Every row comes from one small tree of marks. The marks that hang from a mark follow it in brackets, in alphabetical order. Every link used is in the known rows. Which tree was each row made from?
Known rows
remik[rugoz[vaviguk]]: [ 0.730  0.673  1.250 -2.247 -1.722 -1.761 -0.649  4.513  1.755  2.722
  0.422  2.719  0.590 -1.321  1.512 -0.948 -1.434 -1.742 -1.410  1.602
  1.570 -0.229]
rugoz[paga remik vaviguk[tobad]]: [-0.969  2.927 -0.892 -2.172  0.231 -0.569 -0.618  3.864  2.435  2.622
  1.507  2.658 -0.734 -0.877  1.053 -2.483 -4.426 -0.826 -2.071 -0.869
 -0.507 -5.415]
tobad[paga]: [ 1.147  0.106 -0.329 -0.981 -0.142 -1.746 -1.376  0.206 -0.985  2.056
  0.794 -0.703  0.167 -0.689 -0.164 -1.092 -2.280 -1.515 -0.002  1.143
 -0.779 -0.825]
vaviguk[rugoz tobad[paga]]: [-0.479  1.447  0.338 -0.155  1.576 -1.245 -1.412  3.901  0.875  3.221
  2.460  1.670 -0.433 -1.713 -0.823 -2.555 -2.432 -0.720 -2.760 -1.410
 -1.457 -4.150]
rugoz[paga]: [ 0.982  1.162 -0.981 -1.122  0.062 -2.458 -1.302  0.431  3.373  1.475
  0.566  0.157 -0.162  0.051  0.380 -1.477 -2.365 -1.005  0.155 -0.195
  0.106 -0.363]
rugoz[paga[tobad] remik vaviguk]: [ 0.900  4.995 -0.943 -2.412  0.435 -0.874 -0.405 -0.570  1.937  2.691
  0.355  0.383 -1.270 -1.491  1.919 -1.897 -4.715  0.364 -2.112 -0.015
 -0.113 -4.548]
vaviguk[tobad]: [-0.377  0.328 -0.388 -0.319  0.751 -1.152 -1.422  2.779  1.008  1.147
  0.669  1.725  0.146 -0.736  0.449 -1.202 -1.851 -1.004 -1.141 -0.218
  0.232 -2.105]
tobad[vaviguk[rugoz[paga]]]: [-0.138  2.125  0.484  1.853  0.668 -2.751 -1.159  2.330  5.642  4.064
  2.003  1.359 -0.342 -1.870 -0.186 -2.821 -1.831 -0.144 -1.472 -1.944
 -0.156 -2.453]
vaviguk[rugoz[paga remik] tobad]: [-0.882  4.176 -0.361 -1.589  1.405 -1.294 -1.294  1.643  2.289  2.652
  2.200  2.308 -1.191 -1.047  0.845 -2.151 -3.438  0.422 -2.157 -1.680
 -1.686 -4.665]
tobad[paga vaviguk]: [ 0.903 -0.597  0.346  1.657 -0.063 -1.674 -1.257  0.236  0.173  3.650
  1.432 -0.750  0.408 -1.756 -0.443 -1.812 -2.523 -1.343 -0.936  0.578
 -0.073 -0.998]
paga[tobad]: [ 1.660  2.494 -0.266 -0.541  0.962 -1.427 -1.290 -1.958  0.452  1.324
 -0.447 -0.446 -0.402 -1.201  1.150 -0.536 -2.171  0.290 -1.277  0.515
  0.904 -0.996]
tobad[paga[rugoz[remik[bimo]]] vaviguk]: [ 1.641  2.808  0.297  0.563  2.568 -0.427  0.109 -1.111 -4.894  4.221
  1.382 -1.565  0.533 -2.262  0.403 -1.795 -3.499  0.117 -1.654  0.373
 -0.859 -1.852]
remik[tobad]: [ 1.309  1.283  0.070 -2.332 -1.565 -2.425 -1.436  0.775  0.756  0.424
  0.145  1.225  0.245 -0.670  0.113 -0.504 -2.060 -0.657  1.672  1.377
  0.276  0.720]
tobad[vaviguk[rugoz[paga remik]]]: [-0.150  3.534  0.603  0.566  0.237 -2.167 -1.041  0.166  2.634  4.132
  2.340  1.039 -0.762 -2.047  0.909 -2.038 -2.747  0.276 -1.282 -1.102
 -1.040 -2.930]
vaviguk[rugoz[remik[bimo]] tobad[paga]]: [-0.276  2.929 -0.362 -0.271  2.161 -0.196 -0.488  2.954 -2.624  3.427
  3.016  1.402 -0.183 -1.509 -0.544 -2.515 -3.242 -0.588 -2.810 -1.259
 -2.890 -5.263]
rugoz[paga remik[tobad] vaviguk]: [ 0.555  3.873 -0.575 -4.023 -2.041 -1.971 -0.598  2.239  2.035  1.694
  0.830  2.319 -0.782 -0.860  0.776 -1.711 -4.362 -0.620  0.751  0.785
 -0.421 -2.839]
tobad[paga vaviguk[rugoz[remik[bimo]]]]: [ 0.505  2.343  0.494  2.110  1.093 -1.141 -0.167  1.128 -2.252  5.029
  2.839  0.402  0.172 -2.534 -0.364 -2.428 -2.574 -0.694 -1.932 -0.692
 -2.293 -3.585]
paga[rugoz[remik vaviguk] tobad]: [ 1.304  5.835  0.747 -3.233  2.012 -0.290 -0.157 -0.991 -2.666  1.906
 -0.321  0.026 -1.178 -2.724  2.733 -0.824 -4.006  1.408 -2.615  0.697
  0.906 -3.831]
remik[bimo rugoz[vaviguk]]: [ 1.067  0.422  0.457 -0.745 -0.449 -1.204  0.382  6.052  1.324  3.352
  0.774  2.521  1.221 -0.991  1.008 -1.520 -1.159 -1.894 -1.909  0.862
  1.175 -0.370]
rugoz[remik vaviguk]: [-0.150  1.650  0.151 -2.032 -1.352 -0.911 -0.427  2.214 -0.873  1.236
  0.617  1.452 -0.366 -1.466  1.897 -0.695 -2.338 -1.199 -0.335  1.235
 -0.239 -3.082]

Write each row's tree
[ 0.115  1.550 -0.694 -0.856  1.193 -0.811  0.252  7.463  4.767  4.672
  1.674  3.878  0.803 -0.328  0.122 -3.139 -3.487 -1.512 -3.687 -1.483
  1.029 -2.920]	remik[bimo rugoz[paga vaviguk[tobad]]]
[ 2.211  5.783  0.516 -3.195  2.396 -0.615 -0.850 -4.798 -4.018  1.263
 -0.640 -1.296 -0.939 -2.110  2.725  0.079 -3.689  1.852 -1.770  1.149
  0.367 -1.223]	paga[rugoz[remik] tobad]
[ 2.086  3.487  0.396  0.408  0.736 -1.994 -1.159 -1.652  4.314  5.112
  0.512  0.395  0.133 -1.578  1.309 -1.819 -3.756  0.673 -2.833  0.229
  1.889  0.306]	remik[rugoz[paga[tobad[vaviguk]]]]
[ 1.528  1.481  1.152 -3.725 -2.745 -2.050 -0.737  4.120  0.218  3.539
  1.146  2.486  0.485 -1.511 -0.076 -1.585 -3.704 -1.773 -0.524  2.223
  0.592 -0.399]	remik[rugoz[vaviguk] tobad[paga]]
[ 1.388  2.874  0.740 -3.873  0.083 -1.533 -0.576  3.745 -1.195  2.544
  0.467  1.049 -0.234 -2.097 -0.573 -1.984 -4.018 -0.297 -0.460  0.605
  0.261 -2.291]	remik[tobad[paga[rugoz[vaviguk]]]]
[ 2.472  2.781  0.595 -3.757  0.356 -1.984 -1.295 -0.090 -2.494  1.814
  0.274 -0.479 -0.041 -1.394 -0.524 -1.095 -3.821  0.126  0.663  1.060
 -0.119  0.201]	remik[tobad[paga[rugoz]]]
[ 0.472  5.096  1.175  0.992  1.036 -1.238 -0.944 -2.343 -0.256  3.707
  1.274  0.524 -1.048 -3.484  1.826 -1.269 -2.617  1.602 -2.752 -0.283
 -0.304 -3.355]	paga[tobad[vaviguk[rugoz[remik]]]]
[ 1.654  3.813  1.006  0.574  2.927 -1.301 -0.817 -2.295 -0.246  3.293
 -0.205 -0.823 -0.220 -2.984  1.401 -1.059 -2.886  1.686 -2.720 -0.346
  2.055 -1.061]	paga[rugoz tobad[vaviguk]]
[ 0.413  2.794  0.310 -3.710 -2.538 -1.498 -0.518  2.412 -0.994  0.894
  0.496  2.424 -0.359 -1.538  1.184 -0.687 -2.969 -0.654  1.280  1.808
 -0.223 -2.388]	rugoz[remik[tobad] vaviguk]
[ 2.731  0.844  0.662  0.281 -1.042 -2.011 -0.477  1.894 -0.705  5.284
  1.676  1.238  1.623 -1.435 -1.096 -2.186 -3.058 -1.140 -0.574  1.352
  0.263  1.556]	remik[bimo rugoz tobad[paga vaviguk]]
[ 1.281  4.372  0.644 -2.000  2.512 -0.800 -0.270  1.569  0.185  2.165
 -0.526  0.384 -0.744 -2.513  1.593 -1.425 -2.982  1.033 -2.997 -0.331
  1.956 -3.069]	paga[rugoz[vaviguk] tobad]
[ 0.357  3.057  0.241 -0.560  0.873 -1.245 -0.216  1.449 -1.802  2.020
  1.669  1.036 -0.110 -1.323  1.080 -1.180 -1.168 -0.356 -0.884 -0.337
 -1.804 -2.415]	vaviguk[rugoz[remik[bimo]]]
[-0.789  3.611  0.741 -3.090  1.846  0.098 -0.272  3.357 -2.169  1.999
  0.732  2.388 -0.731 -2.171  1.909 -1.340 -3.754  0.235 -2.499 -0.173
  0.502 -4.849]	paga[rugoz[remik vaviguk[tobad]]]
[-0.725  2.903  0.368 -1.657  1.095 -0.723 -1.347  1.513 -2.166  2.980
  2.589  1.319 -0.824 -1.871  0.258 -1.827 -3.567 -0.286 -2.549 -0.455
 -2.563 -4.951]	vaviguk[rugoz[remik] tobad[paga]]
[ 0.971  3.657 -1.218 -2.572 -1.039 -1.438  0.359  3.342  1.334  2.245
  1.104  2.472 -0.162 -0.464  0.114 -2.529 -4.108 -0.675  0.321  0.038
 -0.776 -2.975]	rugoz[paga remik[bimo tobad] vaviguk]
[ 1.418  3.887  0.011 -1.912 -0.330 -1.683 -0.431  1.249 -3.368  2.835
  2.305  1.022 -0.194 -1.482 -0.733 -1.944 -3.417 -0.089 -0.167  0.296
 -2.998 -2.343]	vaviguk[rugoz[remik[bimo tobad[paga]]]]
[-1.385  1.864 -0.123 -1.793 -0.016 -0.139 -0.526  4.192 -0.448  1.776
  1.155  2.824 -0.490 -1.578  1.611 -1.434 -3.050 -1.063 -1.895  0.104
 -0.272 -5.036]	rugoz[remik vaviguk[tobad]]
[ 1.736  2.609 -0.103 -3.621 -2.052 -1.646 -1.383 -1.810 -4.063  1.409
  1.048 -0.204 -0.276 -0.971  0.123 -0.618 -4.036 -0.771  1.524  2.348
 -1.774 -0.760]	rugoz[remik[tobad[paga]]]
[ 1.113  2.553 -0.715 -2.342 -1.214 -0.802  0.219  3.464 -2.983  2.685
  1.506  1.718  0.045 -1.317 -0.530 -2.169 -4.036 -1.531 -0.055  1.228
 -1.568 -3.391]	rugoz[remik[bimo tobad[paga]] vaviguk]
[ 0.000  2.899 -0.606 -2.511 -0.906 -1.338 -0.429  1.835  1.985  2.075
  0.862  1.178 -0.765 -0.823  1.457 -1.624 -3.526 -1.137 -0.413  0.277
 -0.518 -3.636]	rugoz[paga remik vaviguk]
[ 0.633  2.021  0.640  1.930  0.241 -2.403 -0.324  4.067  2.257  3.676
  1.929  2.487  0.571 -2.259 -0.957 -2.530 -1.113  0.001 -0.507 -1.111
 -0.026 -1.426]	remik[bimo tobad[vaviguk[rugoz]]]
[ 0.692  1.825  0.692 -2.667  1.280 -0.992 -0.358  3.204 -1.259  2.927
  0.611  0.040 -0.252 -2.004  0.102 -1.985 -3.204 -0.822 -1.517  0.141
  0.373 -2.633]	tobad[paga[rugoz[vaviguk]]]
[ 1.984  3.761 -0.603 -0.988  1.210 -1.209  0.326  3.258  3.956  4.731
  0.592  1.925  0.153 -0.802  1.088 -2.758 -3.724 -0.248 -3.589 -0.653
  1.540 -1.566]	remik[bimo rugoz[paga[tobad] vaviguk]]
[ 1.823  2.730 -0.374 -2.653 -1.339 -2.263  0.117  5.869  4.027  3.679
  0.940  3.211  0.903 -0.283 -0.180 -2.727 -3.501 -1.202 -0.599  0.169
  1.027 -0.345]	remik[bimo rugoz[paga vaviguk] tobad]
[-1.208  1.432 -1.125 -1.035  0.828 -0.968 -0.709  5.837  5.547  2.773
  1.266  3.181 -0.473 -0.650  0.005 -2.950 -3.551 -1.194 -2.361 -1.785
  0.562 -4.993]	rugoz[paga vaviguk[tobad]]
[ 1.028  6.455 -0.274 -1.972  1.306 -1.731 -1.140 -2.591  1.581  2.582
  1.197  0.280 -1.666 -1.623  1.576 -1.644 -3.761  1.706 -2.190 -0.825
 -1.196 -3.624]	vaviguk[rugoz[paga[tobad] remik]]
[ 0.161  3.460 -0.202  1.842  1.536 -1.707 -0.107  1.389  2.346  4.605
  2.492  1.004 -0.138 -1.763  0.308 -2.823 -2.503  0.357 -1.607 -1.830
 -1.509 -3.134]	tobad[vaviguk[rugoz[paga remik[bimo]]]]
[ 0.196  1.690 -0.437 -0.832 -0.119 -0.599  0.507  3.735 -1.283  1.864
  0.737  1.344  0.262 -1.112  1.219 -1.440 -1.956 -1.472 -0.702  0.726
 -0.646 -3.244]	rugoz[remik[bimo] vaviguk]
